In the rows, zero is written as 128.
Known rows, with every step that occurs:
v-q-h-u-l: [142 217 123 134 116 125 115 144 138 167 155  85 139 125  57 122 154 135
  48  83 167 124 163 141]
l-v-q-u-h: [136 179 121 171  87 173 122 110 104 166 151 123 151 156  88 133 128 153
  79 163 172 135 129 161]
h-u-z-l: [151 166 163  82 149 144 167 137 107 181 168  83 103 103 139 158 190  95
 134 105 181 153 149  75]
h-u-z-l-v: [146 184 158 118 107 160 160 108  94 177 169  75 125 121 151 152 202 118
 123 102 183 137 153  84]
l-u: [112 175 120 122 127 147 164 141 130 146 167 112 145 117  83 138 142 128
 126 112 136 118 144 136]
l-h-u: [158 197 115 127 132 167 177 138 127 145 158 138 128 131 142 124 161 162
 102  89 163 119 124 133]
q-h: [114 162 119 169 121 119 108 175 126 143 116 118 133 104  80 139 143 123
 121  98 126 132 144 154]
h-u-l-v: [131 209 109 140 101 151 134 101 129 131 168  86 167 154 128 127 173 161
  61  91 162  95 163 109]
z-l-v-q-u: [153 194 165 137  68 130 123 118  81 175 165 100 134 118  82 117 121 115
  90 181 164 121 135 148]
z-l: [134 148 161 135 129 121 144 145 117 151 141  87  94 112 130 141 144  88
 130 141 131 136 134  95]
z-h-u-l-v-q: [164 196 155 120  52 154 159  84 116 170 169  48 130 164 117 133 146 140
  46 121 164 143 154 130]
v-l-h-u: [158 209 129 112 133 149 175 153  98 168 148 108 125 129 149 133 148 158
  81  88 162 105 127 144]
q-h-u-z-l-v: [137 207 149 148 102 153 144 144  93 183 162  66 133 101 115 162 212 112
 121  80 183 140 171 102]
v-q: [152 121 156 121 100 126 124 101 129 157 123 121 117 140 108 115 106 125
 108 151 142 143 120 150]
z-l-v-q: [153 157 184 151  63 138 134  92 102 170 140  77 117 143 116 125 132 105
  98 156 149 135 135 126]
h-u-z: [147 146 128  73 149 155 150 120 117 163 158 125 133 118 140 147 180 135
 134  90 182 149 145 106]
q-u-h: [119 169  97 155 142 162 129 150 118 147 154 136 141 136  95 145 134 143
 104 148 159 134 126 137]
z-l-h: [138 184 138 176 115 151 182 145 105 139 143 103  94 134 156 145 135 108
 127 121 135 138 143 110]
h-u-z-l-v-q: [168 170 186 110  79 156 155  88  95 199 165  71 122 131 126 137 173 113
 101 126 190 150 146 111]
h-u: [153 159 132  88 143 139 142 134 141 154 156 128 134 110 116 120 162 142
 105 103 159 114 115 125]
q-u: [127 171 113 114 126 123 120 149 106 139 156 146 145 108  90 123 117 136
 116 155 146 114 129 149]
z-h-u: [164 163 147  74 118 147 180 139 128 165 163  86 103 113 133 147 160 130
 100 110 154 152 122 123]
l-u-q: [117 171 123 121 114 119 128 114 111 120 206  95 138 136  86 115 157 128
 123 122 139 120 171 102]

Rows:
[131 176 139 159 122 166 190 135  89 150 149  98  94 139 174 165 155 105
 148 107 156 164 166  95] : u-z-l-h
[156 157 134  84 129 111 111 109 119 123 194 114 128 129 114  98 175 144
 101 120 159 117 145  95] : h-u-q
[162 201 147 143  81 144 122 138 124 184 141 106 147 111  63 114 173 145
  74  91 171 120 132 172] : l-v-q-h-u
[150 189 127  96 140 162 180 137  79 178 150 106 123 133 169 161 165 147
 115  75 183 136 157 123] : v-l-h-u-z
[104 184 119 148 146 165 163 162 106 175 157  74 134 141  97 173 146 134
  94 107 150 124 145 137] : v-l-u-h
[146 189 124 121 137 133 125 179 140 165 142 123 138  88  71 129 178 138
  99  76 157 119 132 151] : q-h-u
[149 184 140 130  65 139 111 103  90 160 155 130 156 133  79 108 111 146
  90 169 164 116 129 173] : l-v-q-u
[136 192 108 110 143 135 138 124 145 134 169  98 145 139 116 122 159 141
  70  92 157 111 154 101] : h-u-l
[153 193 142 131  74 147 127  80 126 158 162  86 155 163 107 111 144 151
  50 115 171 113 153 131] : h-u-l-v-q
[108 186 106 174  90 142 122  94 117 111 150  84 163 168 139 131 143 147
  83 105 136 104 171 110] : u-l-v
[122 199 127 198  61 131  98 128 118 152 129  75 151 146  65 128 136 129
  68  99 144 126 172 161] : u-l-v-q-h
[125 187 153 124 115 111 141 129 104 137 218  61 114 122  87 126 168  96
 124 135 141 128 175  76] : z-l-u-q
[147 169 170 100 114 130 140 129  78 190 166  91 102 108 102 148 136  84
 130 163 177 165 156 112] : v-q-u-z-l
[138 160 124 149 118 159 124 130 118 169 147 132 133 145  78 137 115 139
  89 166 170 146 121 157] : v-q-u-h
[129 176 150 107 136 133 147 148  79 169 170  97 109 100 117 161 151  87
 145 150 172 153 160  95] : q-u-z-l
[135 160 132  84 106 149 172 137  76 162 165  90 107 121 136 178 137 113
 138 141 162 184 160 124] : q-u-z-h
[154 169 144 100 123 146 131 138 115 195 144 111 130 105  86 144 179 126
 117  79 192 162 153 144] : v-q-h-u-z
[147 169 153  98  53 161 167 102  66 181 164  76 115 141 127 168 133 122
 117 154 173 186 159 145] : l-v-q-u-z-h
[110 187 133 169 146 178 180 154 132 169 176  71 116 128  89 171 168 104
 117 118 151 146 145 100] : z-l-u-h
[152 185 144 119  92 161 132 120 103 194 151 102 145 117  92 142 188 139
 107  76 196 151 158 147] : l-v-q-h-u-z
[149 140 160 149  60 142 121  80 112 154 127 110 140 154 117 111 121 137
  98 144 148 131 128 155] : l-v-q
[115 233  74 174 117 153 154 140 103 112 170 124 147 159 122 133 112 152
  80 119 149 115 168 132] : q-u-l-h
